Each row was made from one walk, in order. Every step used is in the known rows, and no mark comes twice. Write each row's walk.
Known rows
vodo > kuvud > sifeb > ketu > sefi: [  0.6  -6.4   4.3 -13.8  -8.0   9.7  10.9  -4.1  -2.8  41.1 -14.1 -11.5
   6.5  15.0   4.0  -0.8 -12.3  -0.6   3.5  16.5]
sefi > vodo > sifeb > ketu: [  2.9   1.1   8.8  -5.6  -1.5   0.4   0.9  18.0   8.2  35.3 -14.5 -16.7
  -1.4  12.0   6.9   1.7  -4.8   1.2   3.2  12.8]
sifeb > ketu > sefi > vodo > kuvud: [  2.2  -1.1   6.9 -14.1  -5.3   1.6   5.8  12.9   5.4  24.8 -11.2  -9.8
   3.8  10.5   5.1  -0.7  -4.7  -1.2   1.1  15.5]
kuvud > vodo > dake > ketu: [  6.7  19.7   1.4 -16.0  13.8   6.0  -3.4  -6.5  -6.1  16.1  -7.6  -0.2
   3.2 -12.1   6.8   3.9   8.4  -3.0   8.7   6.4]
kuvud > sifeb > ketu > sefi: [  0.1   1.3   8.3 -13.3  -8.0  12.1   8.7  -0.9   7.1  29.5 -17.6 -14.9
   3.1  15.3   5.4   0.8  -9.9  -1.2   7.9  16.0]
dake > ketu > vodo: [  3.7  12.8  12.6   9.8   5.4   3.1  -0.5  -3.9  25.3  35.5 -26.4  -3.1
  -1.5   1.6  15.6  -0.1   5.6  -0.5  12.3   7.7]
kuvud > sifeb > ketu > sefi > vodo > dake: [ 12.9   7.1   8.7 -30.5  -2.2  10.5   3.8  -9.6   8.1   1.9  -8.2 -10.0
  -0.9   6.3   5.7   1.8   1.7  -2.0  -0.8  18.6]
vodo > dake > ketu: [ 11.0  21.1   8.2 -11.5   9.5   6.6  -2.5 -11.1   7.6  13.8 -13.7  -0.9
   0.9  -8.4   9.4   3.4   5.3  -1.4   8.8   7.3]
kuvud > vodo > dake: [  3.5  17.5   1.1 -22.2   8.9   6.8   0.3  -8.6 -11.2  18.4  -4.1  -2.7
   3.0  -7.0   4.5   6.0   1.8  -3.4   4.3   8.5]
sefi > vodo > dake > ketu > sifeb: [ 11.5  20.8  13.6  -8.6   7.5  -0.6  -4.2   3.6  14.7   6.7 -16.0  -1.0
  -4.1  -5.4   7.6   0.2  13.5   3.7   6.1   6.8]
ketu > sefi: [  1.9  15.1   9.3  -0.1  -2.8   7.2   6.0   2.5  11.5  13.8 -24.0 -10.0
   4.5   6.1   8.7   1.1  -6.4  -2.7  12.1  12.2]
sefi > vodo: [  2.8   9.7   8.5  -3.8  -1.6   3.1  -1.2  10.6  12.1  15.9 -11.9  -9.6
  -3.2   1.6   8.6   2.1   8.5  -1.7   3.0  11.0]
kuvud > vodo: [-7.1  9.6 -0.2 -5.8  4.6  4.7  0.9  7.4 -8.9 34.8 -9.3 -7.1  3.6 -1.7
  4.9  4.2  1.3 -3.2  7.8  7.2]
dake > ketu: [  2.8  14.3   7.6   2.2   4.8   5.3  -1.9   3.3   9.7  27.4 -19.2  -5.4
   1.0  -3.4   9.9   1.8   4.8  -1.0  12.0   5.9]
kuvud > vodo > dake > ketu > sefi: [  8.8  22.5   3.1 -14.2  10.6   7.9   1.2  -4.2   0.0   0.3 -16.9  -1.8
   6.3  -7.3   7.6   1.4   2.7  -4.1  12.3  10.3]
sifeb > ketu > sefi: [ -1.5  11.1  13.1 -12.6  -5.9   6.4   7.2  11.6  16.0  20.7 -20.5 -15.4
   3.7  13.1   6.0   2.8 -13.1  -1.8  12.0  13.6]
sefi > vodo > dake > ketu: [ 14.3  19.4   8.7 -13.3   9.2   4.5  -5.1  -3.5  11.5   1.6 -10.4  -1.8
  -2.2  -9.6   9.6   2.5  14.2  -1.8   4.2   9.2]
dake > ketu > sefi > vodo > kuvud > sifeb: [  9.8  -7.7  -1.7  -0.5  -1.3   8.7   3.4  -8.2  -6.8  26.7 -12.7  -2.6
   4.0   2.6   7.6  -5.3   8.8  -0.8  -1.4  15.3]
sifeb > kuvud > vodo > dake: [  1.9  12.1  -2.7 -24.8   9.7   3.6   4.3 -16.1 -16.9  20.3  -1.3  -4.8
   4.1   0.5   6.1   5.9   2.5  -2.5   2.5   7.6]
dake > ketu > sefi > vodo > sifeb > kuvud: [  9.4   3.9   1.1   9.1   6.2  -1.4   4.8   1.8   1.7  13.1 -21.8 -11.3
   3.8  10.3  13.7  -3.9   5.4   0.7   5.8  10.8]

Write each row's walk
[  3.0  -0.8   3.6  13.6   4.1  -2.3   7.9 -13.2   3.0  45.5 -24.7 -10.4
   2.5  16.8  15.9  -1.0  -3.8   2.1   5.3   8.6]  ketu > vodo > sifeb > kuvud
[  1.7 -10.5  -3.2  -2.4  -3.9   9.7   5.8 -17.1 -17.2  53.7  -8.4  -3.5
   4.4   5.2   5.1  -0.8  -1.1   0.5  -2.3  11.5]  vodo > kuvud > sifeb
[ 12.5   9.9   5.3  13.4   4.7   2.4  -0.1  11.6   9.5   8.4 -26.6  -8.8
   2.6   2.6  11.9  -4.2   4.1  -0.3   7.9  12.9]  dake > ketu > sefi > vodo > sifeb
[  8.8  12.9   8.4 -12.2   8.2  -4.0   1.4  -5.2   7.3  10.1 -11.9  -4.3
  -2.8   4.6  10.2   0.3  13.9   4.3   3.7   5.9]  sefi > vodo > dake > ketu > sifeb > kuvud
[ -3.1  -3.8   6.9 -15.4  -6.8  10.7   5.1  -2.1   0.9  48.9  -8.6 -14.7
  -0.5  13.1   4.5   3.3  -6.4   0.4   3.8  12.5]  kuvud > sifeb > ketu
[ -6.6   8.5  -0.4  -3.9   9.5  -2.9   3.3   5.5 -10.5  35.1 -11.2  -5.8
   2.8   4.1   6.7   0.9   8.2   2.3  10.1   2.5]  dake > ketu > sifeb > kuvud > vodo
[  1.0   0.1   6.5   3.7  -0.3   0.5   5.1  -8.2   5.4  52.5 -18.7  -1.4
   3.3   6.9  11.1  -0.3  -4.2   0.0   2.7  10.2]  ketu > vodo > kuvud
[  7.3   1.4   0.9   6.1   1.6  -0.9   7.0   0.9  -0.9  14.3 -20.2 -13.9
   3.8  15.1  12.4  -2.3  -0.2   0.5   3.3  12.6]  ketu > sefi > vodo > sifeb > kuvud
[ 13.1  23.5   9.3  -8.8   6.5   7.9   1.9  -7.9  12.6  -1.8 -22.1  -2.8
   4.6  -4.1   9.8   0.8   0.4  -2.7  12.0  11.0]  vodo > dake > ketu > sefi
[  6.0   5.0   8.0  18.9   2.8   0.9   2.8  -4.3  11.6  47.2 -29.4  -7.8
   1.2   8.0  14.8  -1.3  -5.8   1.2   7.6  10.5]  ketu > vodo > sifeb
[  4.9  21.4   7.2 -11.5  11.9   1.0  -2.4   1.5  -1.1  21.1 -13.7   0.8
   0.6  -7.4   5.4   1.5   7.4   2.4  10.1   4.2]  kuvud > vodo > dake > ketu > sifeb
[  0.0   3.1   8.3  -2.4  -1.9   2.5   3.4  10.8   4.0  47.7 -17.1 -15.6
   1.9  12.5   6.4   2.7 -13.5   1.5   6.7  10.0]  vodo > sifeb > ketu
[  8.6  15.7   9.7   0.1   1.9   4.0  -0.6  13.6  19.3  -2.3 -21.0  -7.7
   0.3  -0.1  10.7  -1.7  10.2  -2.7   8.7  13.0]  dake > ketu > sefi > vodo
[ -3.8   6.9   7.7  -1.7  -0.5  -3.2   7.2  -1.0   2.1  34.7 -17.0  -9.9
   0.0  14.1   8.4   1.5  -0.2   4.9   7.3   4.5]  ketu > sifeb > kuvud
[ -1.0  -4.0  11.7  -6.6  -5.1   7.9   5.9  -9.6  16.0  54.8 -18.4 -11.6
  -2.7  16.7  10.4   1.4  -5.1   0.6   5.0  13.5]  kuvud > sifeb > ketu > vodo
[  5.3  12.0  10.0  -3.0  -3.4   4.3   2.4  11.8  16.2   0.3 -18.9 -10.3
   0.1   4.9   9.2  -0.3   4.4  -2.9   6.3  14.6]  ketu > sefi > vodo
[  7.4  18.2   0.4 -16.4  11.5   5.1   5.2 -11.1  -5.0   1.3 -13.7  -3.9
   7.4  -0.7   9.2   1.4   3.7  -3.3  10.2   9.4]  sifeb > kuvud > vodo > dake > ketu > sefi
[ 13.9  19.5  10.0 -17.9   2.1   6.2   1.4  -5.2  12.5 -12.0 -13.2  -5.4
   0.1  -1.6   8.5   2.0   4.5  -3.1   3.2  15.4]  ketu > sefi > vodo > dake
[  9.6  17.4  12.9 -11.0   5.0   4.8   2.1 -20.6  17.0  22.8 -17.9  -1.8
  -1.3   0.9  12.7   3.9  -0.3  -1.2   5.5  10.9]  ketu > vodo > dake
[  9.8   7.4   5.3  10.5   0.3   2.4   2.3  10.7   6.6  12.0 -24.4 -11.2
   2.7   6.5  10.7  -3.0  -1.0  -0.7   4.9  14.6]  ketu > sefi > vodo > sifeb
[  3.5  -0.1   9.5 -15.6  -7.4   9.1   5.0   7.7  12.3  15.0 -13.5 -15.5
  -0.9  13.1   6.3  -0.5   1.3  -1.6   2.6  18.2]  kuvud > sifeb > ketu > sefi > vodo
[  2.2   7.1   9.5  -2.0  -3.3   4.6   7.1  11.0   8.4  28.6 -25.2 -16.1
   5.6  14.4   7.3   0.2 -16.8   0.0  10.7  14.1]  vodo > sifeb > ketu > sefi
[  5.7  -9.8   0.8   5.9   1.4   7.2   4.5 -21.7  -3.1  58.0 -16.7   0.7
   2.8   4.4  11.3  -3.7   4.8   0.9   1.7  11.5]  dake > ketu > vodo > kuvud > sifeb
